What can hang from each mark:
vinekoz: larerok
fudar: karo
supabas: fudar larerok nukanom vefa
nukanom: supabas
vefa: supabas
larerok: karo supabas
karo: larerok nukanom vefa
kosin: supabas

Each row was made from one small tree. The marks that hang from a mark follow it in brackets, in alphabetical order. Every link used is in the known rows. Write each row's tree.
In the rows, zero is written as 128.
Known rows:
supabas{fudar larerok{karo}}: [175 119 113  97 117 104 127 108 130 145 135  82 103 101 128 118  83 145
 129]
larerok{karo{nukanom} supabas{fudar vefa}}: [113 111 143 118 134 193  97 169 108 178 104 164 151 108 158 120 125 143
 105]
vinekoz{larerok{karo{nukanom}}}: [159 131 140 142 138  97 169 169 143 206 153  99 133 132 126 108 124 191
 107]
vefa{supabas}: [146 107 120 130  98 108 116  76 116 196 146  88 118 159  92 129 146 157
 128]
larerok{karo supabas}: [134 100 150 116 135 127 124 122 116 252 154  95  96 136 128 147 112 158
  87]
supabas{fudar nukanom vefa}: [126 141  92 112 136 151 117  97 123  21  86 144 143  92 127 101  95  99
 158]
larerok{karo{vefa} supabas}: [138 127 155 120 157 126 135 165 124 228 143 117  70 140 151 140 120 140
  98]
vinekoz{larerok}: [155 113 130 132 151  59 169 105 131 134 139  87 142 121  98  90 130 152
 138]
larerok{supabas{nukanom}}: [ 89 121 114 121 133 143 134 123 128 151 128 114 138 150 134 148 112 129
  97]
vefa{supabas{larerok}}: [143 109 108 122 101  90 138  94 123 161 144  82 146 164 104 120 131 159
 122]
fudar{karo{vefa}}: [150 155 144 140 188  65 142 131 144 144 140 157  92 128  91 123 121 102
 159]
nukanom{supabas{fudar vefa}}: [116 111 138 128 147 137 117  94  99  48 110 150 154 102 113 121 149 117
 145]
vinekoz{larerok{karo{nukanom vefa} supabas{fudar}}}: [138 128 157 141 128 154 136 227 131 165 122 128 122 127 174 114 156 144
 101]
kosin{supabas{larerok nukanom}}: [ 95 134  76 114  98  71 165  94 144  99 150  73 138 151 133 146 102 160
 119]
vinekoz{larerok{karo supabas{fudar nukanom vefa}}}: [138 119 135 130 118 165 130 140 112  49 109 126 153 103 152  94 120 112
 110]
supabas{nukanom}: [122 141  96 119 140 113 149 104 144 118 130 104 120 136 114 134  92 135
 129]
karo{larerok{supabas{fudar}} nukanom vefa}: [ 89 128 162 126 173 186 138 197 140 214 106 163 141 129 176 129 151 122
 107]
fudar{karo}: [148 128 139 137 165  63 131  87 134 166 152 138 115 124  71 127 111 123
 152]
nukanom{supabas{larerok vefa}}: [103 117 131 126 179  96 170 120 115  60 127 141 192 130 117 115 128 143
 124]
vinekoz{larerok{supabas}}: [124  90 148 135 145  91 153 125 115 164 137  99 161 138 119 106 149 148
 107]
larerok{supabas{fudar{karo}}}: [129  98 153 133 132 118  88 100 113 151 133 149 128 114  99 141 137  95
 134]

Which tree is each row?
[110 149  83 112 169 112 168 120 138  29 103 133 182 120 130  95  75 124
 136] | supabas{larerok nukanom vefa}
[128 141 144 139 122 175 131 160 140 198 119 138 124 151 146 123 168 138
 131] | karo{larerok nukanom vefa{supabas{fudar}}}
[ 98 139 142 121 157 183 142 154 141 122 107 138 115 129 167 135 125  88
 112] | karo{larerok{supabas{fudar nukanom}} vefa}
[118 165  95 132 103  73 138 130 155  15 138 131 107 128 133 147 120  96
 159] | kosin{supabas{fudar{karo{vefa}} larerok nukanom}}
[121 108 145 118 108 179  97 166 122 234 131 125 121 128 155 151 128 157
  92] | larerok{karo{nukanom} supabas{fudar}}
[ 86 138 191 170 220 131 173 143 132 150 144 213 203 142 100 136 154 133
 121] | fudar{karo{larerok nukanom{supabas{vefa}}}}
[111 144 106 139 106 102 107  67 124  18 128 157 134 103 106 132 123  96
 167] | kosin{supabas{fudar{karo} nukanom vefa}}
[120 130 150 135 136 174 120 155 112 121 123 164 146 115 141 139 139 155
 115] | larerok{karo{nukanom{supabas{fudar vefa}}}}
[129 133 161 143 168 131 131 125 150 194 135 172 151 116 104 132 126 121
 144] | supabas{fudar{karo{larerok nukanom}}}
[165 131  91 116  47 151 112 108 131 102 143  71 106 149 135 140 102 141
 114] | vefa{supabas{fudar larerok{karo} nukanom}}
[131 146 126 116 114 178 112 169 133 128 120 119  66 124 170 151 108 107
 105] | larerok{karo{vefa} supabas{fudar nukanom}}
[109  94 131 111 146 157  95 104  96 107  88 155 157  96 131 101 130 107
 134] | larerok{supabas{fudar vefa}}
[122 164 111 139  98  90 117 110 145  51 141 137  78 125 120 155 135  91
 164] | kosin{supabas{fudar{karo{vefa}} nukanom}}
[187 132 132 123  78 141  95 123 120 170 140  97  45 137 128 131 144 132
 136] | larerok{karo{vefa{supabas{fudar}}}}
[136 126 119 145  88 121 102 133 135 135 135 149 172 152 101 132 147 134
 139] | vefa{supabas{fudar{karo{nukanom}} larerok}}
[123 134 149 122 130 180 107 211 130 215 120 145  93 129 176 146 135 140
 101] | larerok{karo{nukanom vefa} supabas{fudar}}
[153 144 129 148 131  69 141 134 139 126 152 137 124 168  97 122 143 115
 145] | fudar{karo{vefa{supabas{larerok}}}}
[140 125  92 127  55 156  95  79 120  95 122  95 113 149 113 140 134 122
 135] | vefa{supabas{fudar nukanom}}
[139 127  77 118  60 141 116  98 128  58 121  85 145 152 127 129 119 126
 131] | vefa{supabas{fudar larerok nukanom}}
[109 129  70 108  70  98 135  87 138  55 132  75 133 126 142 143 107 138
 136] | kosin{supabas{fudar larerok nukanom}}
[ 99 144 138 141 144 151 133 190 132 112 117 159 130 136 148 156 170 135
 131] | karo{nukanom{supabas{fudar}} vefa}
[147 120 147 112 126 152 105 162 119 185 128 116  62 114 157 137 126 119
 111] | larerok{karo{vefa} supabas{fudar}}
[164 116 161 129 125 126 133 173 119 139 131 103  91 112 156 105 150 122
 113] | vinekoz{larerok{karo{vefa} supabas{fudar}}}
[125 119 158 149 157 113 109  88 104  35 126 187 157 104  84 129 152  92
 159] | nukanom{supabas{fudar{karo} vefa}}
[123 139 159 141 195 147 133 126 139 137 108 209 179  98 108  99 123 107
 156] | supabas{fudar{karo{larerok nukanom}} vefa}
[106 144 135 139 136 119 135  60 136  65 134 162 143 105 112 125 121  93
 158] | kosin{supabas{fudar{karo{larerok}} nukanom vefa}}
[131 141 103 128  96 143 121 183 138 122 108 128 146 153 152 119 154 142
 133] | karo{nukanom vefa{supabas{fudar larerok}}}
[110 128  84 113  67 113 114  71 130  91 136  81 101 124 130 153 122 135
 141] | kosin{supabas{fudar nukanom}}
